Known rows, with every way that one mark hangs from another:
(rofo topuvum): [ -7   3  11 -10  19  -2   9   2   5   0   0   5 -12  -6  -3   5  -4   5
 -11   5  29 -15   3   4  -8   4   0  -1   7  -8  12 -13   0   0 -12  -5
  -3]
(topuvum razitub): [-15   4  17  -2  -7  -7  12  -7  -5   5   6 -12  -6  -4   2  -5  -4   3
 -11   5  26   1   4   6  -5   5  -2   5   9  -9   7   2 -13   0   6  -3
   5]
(toban fevev luta rofo topuvum): [-14  -9  -1  -3   3  -9  21   2   1  -4   8 -22   3  -5   6 -10   3  11
  -7  16 -17  23  18   9 -17 -12  11  11   6  12  18 -10 -22 -11   1  -5
 -15]
(rofo (topuvum fevev)): [-13   2   5  -9  14  -1   4   1   9   3  -1   9  -7  -3  -5   8  -4   6
  -9   5  31 -23   5   7  -7   4  -2   2   8  -4  10 -12   9   8 -10  -5
  -5]
(luta rofo): [  9   0  -7  -2 -12  -5  12  -4   5   3   5  12 -12  -7  -4  -3  -2   7
  -2   3  28  -6   4  16  -4  -9   4   9  12  11   9   2   6  -5  -9  -1
   3]
(rofo fevev (toban luta (razitub topuvum))): [ -6  -5   8  -3  -2  -8   1  -6  -1   1 -11 -10   2 -22  -4  10   3   1
  -1  -1 -53   4   8  -6   7  -6   4  15   0   6  -3  -2 -13 -17  -5  -4
   6]
(fevev (rofo toban)): [  0  -5  13  -5   1  -5   4  -6   4  -5   3  -1  -6 -13  -7  -4  -8  -3
  -7   5   1   7   4  -4   4   6  -5  10  -6 -10  -2   8  -9  -7   3  -1
   5]
(toban rofo): [ 13  -2   3  -3  -6  -6  14  -4   2   1   9   4  -7 -11  -5   0 -13   6
  -9  14  -5   7  13   6 -14  -4   1  -1   7  -3   2  -5  -6  -6  -5  -7
  -2]
(fevev luta rofo): [-10  -6  25 -10   8  -3   5  -8   5   1   0  -6  -2 -10  -3  -3  -7   3
 -12  12  12   1  -6   0   5   7  -3  19  -5  -1  -1  -4 -12  -4   2  -4
   0]
(razitub (topuvum fevev (luta (rofo toban)))): [ 24   4   1   1 -15  -4  -2   1  -1  10   4   7   0  -5  -6  -3  -1   3
  -5   6  -7  -7  -5  14  -5 -11   5  26   0  21  -6   2  10   1  -8   2
  -1]
(luta fevev): [ -3   4   5 -13 -12  -6   7  -2   3   2  -5   0  -5  -2  -6  -2  -7   6
 -14  -1  22 -10   4   2   6   2   3   8   6  -5   4  -9  -9 -14  -4   0
   3]
(rofo fevev (topuvum (toban razitub))): [  1   0   8  -8  14  -4   5   1   2  -7 -14   5 -11 -17   7  21  -7   7
  -7   3  10  -9   4 -12   3   4   4   0  11  -9  11 -13  -3  -1 -16 -10
   6]
(razitub topuvum): [ 12   6  14  -5   4  -4   6   0  -5   9   0  -1  -4  -7  -7  -4  -2   3
 -12   7 -23   5  -5   7  -6  -4   2  22   4   6   5  -5  -1  -4 -13   3
   1]
(rofo (toban razitub (topuvum fevev luta))): [ 14   6   3   8 -10  -5  -5  -3   1   4  -3   6  -3 -11  -5   6   4   5
  -4   3   5 -10   7  19   8   2   3  -4   0   3   3  -3   3  -1  -6   2
   4]
(toban razitub (topuvum fevev)): [  6   8  -1   8  -4   0  -2  -1   4   8  -7  13  -4  -9   1   6   7   9
  -8   5   1 -10   9  26   9   3   6   2   9   3  21 -15  18  10 -13   2
  -3]
(topuvum (fevev rofo) luta): [ 13   0   4   0 -22   0  -7   2   4  -1   8  -2   0  -6   2   4 -11   2
  -7   9  22 -11   5   8   1  -3   2  14  -7   9  -6  -5  10  18   9  -3
  -4]
(razitub (topuvum (toban fevev rofo))): [ 20   2  10  -5   2  -9  13   2  -6   2  -2  -2  -5  -7  -2   0  -8   7
 -10  13 -17  21  -4   1  -8  -6   3  15   4   4   5   0  -8  -5 -11  -1
   4]
(razitub (topuvum rofo (toban fevev))): [  6   5   1  -5   9  -5   7   2  -7   0  -4   2  -7  -6   4   2   0   7
 -10   4 -12  16  -7  -1  -9   2   4  11   5   6   8   3  -5   1  -9   5
   3]
(razitub (topuvum (toban rofo))): [ 20   5  11  -3   2  -7  10   0  -6   5  -4   3  -7  -8  -5   0  -8   6
 -10   9 -19  15   0   2  -8  -7   4  13   6   3   4   3  -3  -4 -14   0
   4]
(topuvum fevev luta razitub (rofo toban)): [-13   5  -9   8 -20  -4  -7  -6  -3   2  12  -2   1  -1   9   1   1   2
  -4  -1  30 -15   6   5 -10   8   0  -3   0   7 -10  13  -2  11  18   2
  -2]
(topuvum luta): [ 20   6  10   0 -17  -3   0   4  -5   0   7  -8  -8  -7   2   5  -8   5
 -10   8  26  -8   3  11  -5  -7   7   0  -2   8  -1 -11  -4   6   2  -2
   1]
(razitub (topuvum (rofo (toban (luta fevev))))): [ -6   4   0  -7   8  -5   3  -3  -3   6  -4   1  -2  -6  -4  -6   5   2
 -10  -3 -33   4  -1  -1  -8   0   4  17   1   8   1   5  -5 -12  -7   7
  -2]
(rofo toban (topuvum razitub)): [-19   3  16  -6  18  -9  10  -6   2   1   2  -2  -8  -6  -6  -1  -1   0
  -7   1  32 -12   2  -1  -5  10  -5  -4   5 -17   2   5 -15 -12  -3  -5
   4]
(topuvum (fevev luta (rofo toban)) razitub): [-30  -5  19  -2  -6  -7   2 -14   5   8   5  -8   6  -4  -3  -5  -4   0
  -7   9  26  -6   0   3   4  11  -9  20   0  -5  -6  11  -9   2  14  -4
   2]
(razitub (topuvum fevev)): [  6   4   8  -4  -2  -2   1  -1  -1  12   0   4   0  -4  -8   0  -2   4
 -11   8 -21  -1  -2  10  -5  -3   0  25   4  10   3  -4   8   4 -10   2
  -2]
(toban rofo (topuvum fevev luta razitub)): [ 12   3   1  10 -18  -6   7  -3  -1   6  13  -2   2  -2   7  -9  -5   7
  -9  13   8   0  14  13 -15  -2   7   8  11   7   6  -1  -5   2   0  -6
 -10]
(fevev luta (rofo toban)): [-11  -7  25  -8   8  -6   4 -11   6   1   0  -5  -1 -12  -8  -3  -6   1
  -9  10   8   2  -5  -2   7   9  -5  16  -8  -3  -7   3 -18 -11   3  -3
   5]
(fevev rofo): [  2  -3  13  -7   1  -2   6  -3   3  -4   4  -2  -8 -12  -2  -4 -10  -1
 -10   7   4   6   3  -2   2   4  -3  15  -3  -8   5   0  -3   1   1  -2
   0]
(razitub (topuvum luta)): [ 26   8  14  -2  -6  -4   1   4  -8   8   3  -5  -4  -7  -3  -3  -4   3
 -12   8 -13   2  -7   8  -6  -8   6  21  -2  11  -1  -7  -2   0  -9   2
   0]
(topuvum toban): [  2   6   9  -3  -6  -7   9  -1  -4  -3  -9   2 -13  -6  -1  13 -10   9
  -8   4  32   6   6   4   0  -2   3  -9   9  -2  10   2  -4   6  -4  -1
  12]
(topuvum razitub toban): [-13   7  16   0  -8 -10  14  -6  -7   0  -5  -9 -10  -2   5   3  -8   6
  -8   2  45  10   4   1  -1   3   1  -6  12 -10  10  11 -13   4   6  -3
  14]

Rows:
[ 15  -1 -10   4  -8  -8  10  -4   6   0   3  12  -8 -10  -3  -3   6   7
   1   4  20  -1   1  20   4  -4   4   8   9   8  10   3   1 -13 -10   0
   4] : (luta (rofo (toban fevev razitub topuvum)))
[ 16   2 -11  -6 -16 -10   7  -7   9   7  -7  19  -6  -7 -10  -8   0   4
  -2  -7  16 -13  -2  10  14  -6   5  15   6   4  -1   6   3 -28 -12   1
   7] : (luta fevev (rofo (toban (razitub topuvum))))
[-15 -12   1  -9  -1 -11  21   2   2  -5  10 -24   1  -9   1  -4  -6   9
  -5  17 -12  21  16   3 -16 -15   5   6  -1   8   7  -9 -21  -9   8  -8
 -10] : (toban fevev luta rofo)
[ 18   2 -10   4 -31  -2  -4   1   5   4   9   9  -3  -3   0   5  -6   7
  -2   6  40 -21   5  21  -3 -13   6  10   3  22  -3  -4  16  14   2  -2
  -3] : (topuvum fevev (luta rofo))
[ 15   2   9  -3  12  -7   2   5   3  -4   1  -1  -7 -12  -2   9  -1   4
  -5   8  31 -14  -5   6   4   4   1  -8  -8  -9   0 -14  -7  -7  -6  -6
   3] : (rofo (toban fevev razitub) (topuvum luta))
[-27   4  15  -7  15  -5   8  -4   5   4  -7   2  -6   1   2   8  -4   8
  -9   5  55 -17   0   2  -4   8  -2  -1  10  -7   9  -1  -3   8  -3  -7
   2] : (rofo (topuvum (fevev luta) razitub toban))
[ 41   7   4   6 -19  -7   4   4  -4  -2  -4   4 -12 -12   5  15 -16   8
  -6  10  26   5   8   8   2 -12  10 -18  -1   2   1  -5   4   8  -2  -6
   8] : (topuvum luta (toban razitub rofo))
[ 13   4  13  -6   3  -8  10   3  -8   3  -5  -5  -6  -5  -2   2  -4   7
 -11   9  -7  16  -8   3  -3  -4   3  16   4   4   7  -1  -7  -1 -11   2
   7] : (razitub (topuvum (toban fevev)))
[ -8   3  -6   2   3   0   3  -3  -3  -3  -1   4  -6  -9  11   1   8   8
 -11   1 -11   0   9   4 -10   9   8   7  16   7  18  -6  -6  -2 -11   3
  -5] : (toban (topuvum (rofo fevev)))
[  6   1  -6  -5   4  -5  14  -1   8   0  -2  17 -16  -5  -1   2  -3   8
  -1   0  48 -11   2   9  -5  -7   5   2  14   5  13   2   8  -3 -13  -4
   3] : (luta (rofo (topuvum toban)))
[ -1   4  -5  -3   3   0  -1  -1  -1   9   1  10  -2  -5  -2   0   3   4
 -10   3 -27  -3  -1   7 -11   2   1  19   5  12   4  -1  10   6 -10   6
  -6] : (razitub (topuvum fevev rofo))
[-26   0   7  -1  11  -7  12  -4  -5  -1   7 -16   2   0  16 -10  12  12
 -14  12  23   8  -6   9  -9  17   4  13  11   5  18  -6 -27  -5   2   1
  -6] : (toban (fevev luta) (topuvum razitub rofo))
[ 20   6   9  -1  -6  -7  -1  -3  -1   6  -6   4  -4 -13 -11   3  -1   1
  -7   1  -9  -4  -2   9  10   0   1   3  -5  -3  -5  -1  -3 -13  -7   2
   9] : (rofo (toban (razitub (topuvum (luta fevev)))))
[ 22   3  10  -2  -9  -2  -4   3  -2   8   4  -1   2  -6  -2  -3  -5   1
 -10   8 -16  -1  -5   6  -2  -6   2  29  -5  13  -5  -3   9   8  -4   2
  -4] : (razitub (topuvum (fevev rofo) luta))
[-25  -7  -3 -10   3  -5  13  -1   7  -1  -3  -7  -6  -9   1   1   3   6
  -1  -3   5  -8  12   2  -7 -17   9  13   9  16  11  -3  -3  -7  -3  -6
  -6] : (toban (luta (rofo fevev topuvum)))
[-18  -1 -11  -3   7  -5   4  -3   1  -4   0  -1  -6 -12   2   5   7   5
  -4   0  -6   3   8   5  -4   5   2  -8  -2   2   6   0  -6  -4   4   4
  -2] : (topuvum (rofo (toban fevev luta razitub)))
[-15   3  -4  -2   7  -1   0   1   3  10 -11  -1  -1 -11  -1   5   8   5
  -5  -3 -34  -3   8  14   3 -12   8   8  -3  13  12  -7  17   7  -3   4
  -9] : (toban luta (razitub (topuvum fevev rofo)))
[-18  -1  16  -8  19 -11  13  -3   2  -3   6 -10  -5  -5  -2  -2   0   2
  -7   7  35  -5  -3  -2  -5  12  -6   1   3 -17   3   1 -24 -14   0  -6
   4] : (rofo (toban fevev) (topuvum razitub))
[ -5   0   8 -17   4  -4   7  -2   9  -3  -6   2  -6  -5  -4  -6 -10   1
 -14  -2  23 -10   1  -9   9   7   0  16  -1 -14   4  -6  -7 -14  -3  -2
  -1] : (luta (fevev (rofo topuvum)))
[-29  -1   8 -14  18  -8   8  -2   8   0  -8  -5  -6  -5 -10   1   1   3
  -5  -6  17 -16   9  -3  -1  -2   2  -2   0  -6   3  -1 -13 -18  -4  -3
  -1] : (rofo (toban (luta fevev)) topuvum)
[-13   3  16  -2  -7 -12  17  -3  -8  -5  -1 -18  -7  -2   9   3  -7   8
  -8   8  48  17  -1   1  -1   4   0  -1  10 -10  11   8 -22   2   9  -4
  12] : (topuvum razitub (toban fevev))
[ -9   2 -10  -3  -1  -3   3  -3  -5 -10  -9   7 -13 -12  13  19  -4   9
  -7  -2   4   6   8 -12  -7   7   6  -8  14   3   9   5  -8   4  -3   0
   7] : (topuvum (rofo fevev) toban)
[-21  -1  -9  -2 -15  -6   7  -3   6   1 -11   4  -6  -1  -2  12  -4  10
   1  -2  32  -4  15  12   0 -16   6   0  10  17  10   8  11  14   4  -2
   3] : (topuvum fevev (toban (luta rofo)))
[-17  -6   2  -4  -8  -3   0  -6   8   1   1   0   1  -7  -8   3  -5   1
  -4   5   3  -4  11   4   3   0  -4  14  -2   3  -1   4   5   7   7  -1
  -2] : (topuvum (fevev (rofo (toban luta))))
[  3   6   5  -4   4  -3   1   5   4  -1  -5   6 -10  -1   2  15  -9   8
  -7   5  53 -21   3   4  -4  -2   4  -6   4   1   6  -9   9  15  -5  -5
   1] : (rofo (topuvum fevev luta toban))
[-20 -11   2 -11  11  -6  16  -1   6  -3   1 -12  -2 -14   2   4  -8   5
  -5   7 -27   2  21 -10 -18 -14   8   7   7   5   5  -9 -14 -12  -3 -13
 -12] : (toban luta (rofo fevev topuvum))
[  6   9  -6   1  -7  -1  -1   2  -3   0   1   2  -6  -1  11  -4   5   9
 -13  -2  15  -9   5   9  -6   5  12   3   8  10  12  -7  -5  -2  -6   6
  -7] : (toban (topuvum (luta fevev) rofo))
[ 26  -2  -2   5   1  -7  14   2   1  -2   6   1  -2 -14   7  -1   1  11
  -9  20 -13  17   8  17  -3   2   7   2   6  -3  19 -19  -5  -7 -13  -6
  -7] : (toban fevev razitub rofo topuvum)
[ 18   7   7   8  -6  -6  -1  -2  -1   3  -3   3  -6 -12  -4   4   4   4
  -6   3   4  -4   5  17   7   2   5  -6   0   0   4  -4  -3  -6  -7   1
   6] : (rofo (toban razitub (topuvum luta)))
[-20   6 -13  -5   3  -4   4  -1   1  -4 -20   5 -12  -7   8  13   2   9
  -5 -12  14   1  12   0   5  -2  10 -18   4   3  14   3   4   3   2   4
   2] : (topuvum rofo (toban (luta fevev) razitub))
[-19  -1  11  -8  18  -5   1  -6  10   4  -3   9  -3  -5 -12   8   0   4
  -6   5  27 -25   2   6  -3   9  -5   0   3  -4  -2  -4  -4  -5  -7  -5
   1] : (rofo toban (topuvum (fevev luta)))
[  2   3  14  -5   1  -3   1  -3   0  14  -2   2   3  -4  -8   0   0   6
 -11  10 -17  -4  -7  11  -4  -1   0  27   3  13   0  -6   4   2 -10   1
  -2] : (razitub (topuvum (fevev luta)))
[-15   3   8   3  -5  -3   5  -6   1   4   3  -3   0  -1   5 -10   3   4
 -10   5  16   0   8  10  -1   8   1  18  12  -1  15   3  -1   6   0   0
  -5] : (toban (topuvum (fevev rofo) razitub))
[  1  -1  16  -6   4  -4   0  -5   2  11  -1   2   4  -7 -10  -4  -2   2
 -10   9 -24   0  -7   5   0   1  -3  32  -3   9  -5   1   1  -2  -7   1
  -1] : (razitub (topuvum (fevev luta (rofo toban))))
[  1  -1   8  -5  10  -7  17  -4   3   2  10   3  -8  -8  -2  -4 -11   4
 -10  12  12  -1  11   0 -18   1   0  -2   9 -12   5  -4  -9  -8  -6 -10
  -5] : (toban (rofo (topuvum razitub)))
[  4   9  13   6 -11  -4   6  -1  -7   4   6 -12  -4  -1   9  -8   3   6
 -12   5  26  -1   4  13  -6   2   8   9  10   5  13  -3 -11   2  -1   0
  -2] : (toban (topuvum luta razitub))
[  2   4   5  -6   5   0  -1   5   6   2   3   5  -7  -3   0   9  -6   5
  -9   6  40 -27   3   8  -8   0   3   2   2   2   5 -15   9  12  -5  -5
  -6] : (rofo (topuvum fevev luta))
[-21   3   3   2   5  -3   6  -8  -5   1   1  -5  -2  -6  14  -5  10   8
 -12   2   1   1   5   2 -10  13   6  12  18   4  16   0 -16  -4  -5   1
  -4] : (toban (topuvum razitub (rofo (fevev luta))))
[-10  -3  18  -9  16  -3   9  -3   5  -4   4  -3  -8  -9   2  -7  -8  -2
 -10   5  22  -1   0  -8   0   9  -4  14  -1 -17   8   1  -5  -1   1  -5
  -3] : (fevev (rofo (topuvum razitub)))
[  7  -2  10  -8   5  -2   1   4   0  -6   0  -5  -7 -14   9  13  -7   4
 -10   6  10 -18   2 -11  -7   1   6  11   6   0   2 -18 -10  -2 -10 -11
  -2] : (rofo fevev (topuvum luta))
[ -1  -5  15  -3  -3  -8  -1 -11   1   1  -9  -2   1 -23  -4  16  -1   4
  -5   7 -21  -5   0  -2  11   7   0   7   2   0  -8  -8 -18 -17  -6  -7
  12] : (rofo (fevev luta) (toban razitub))
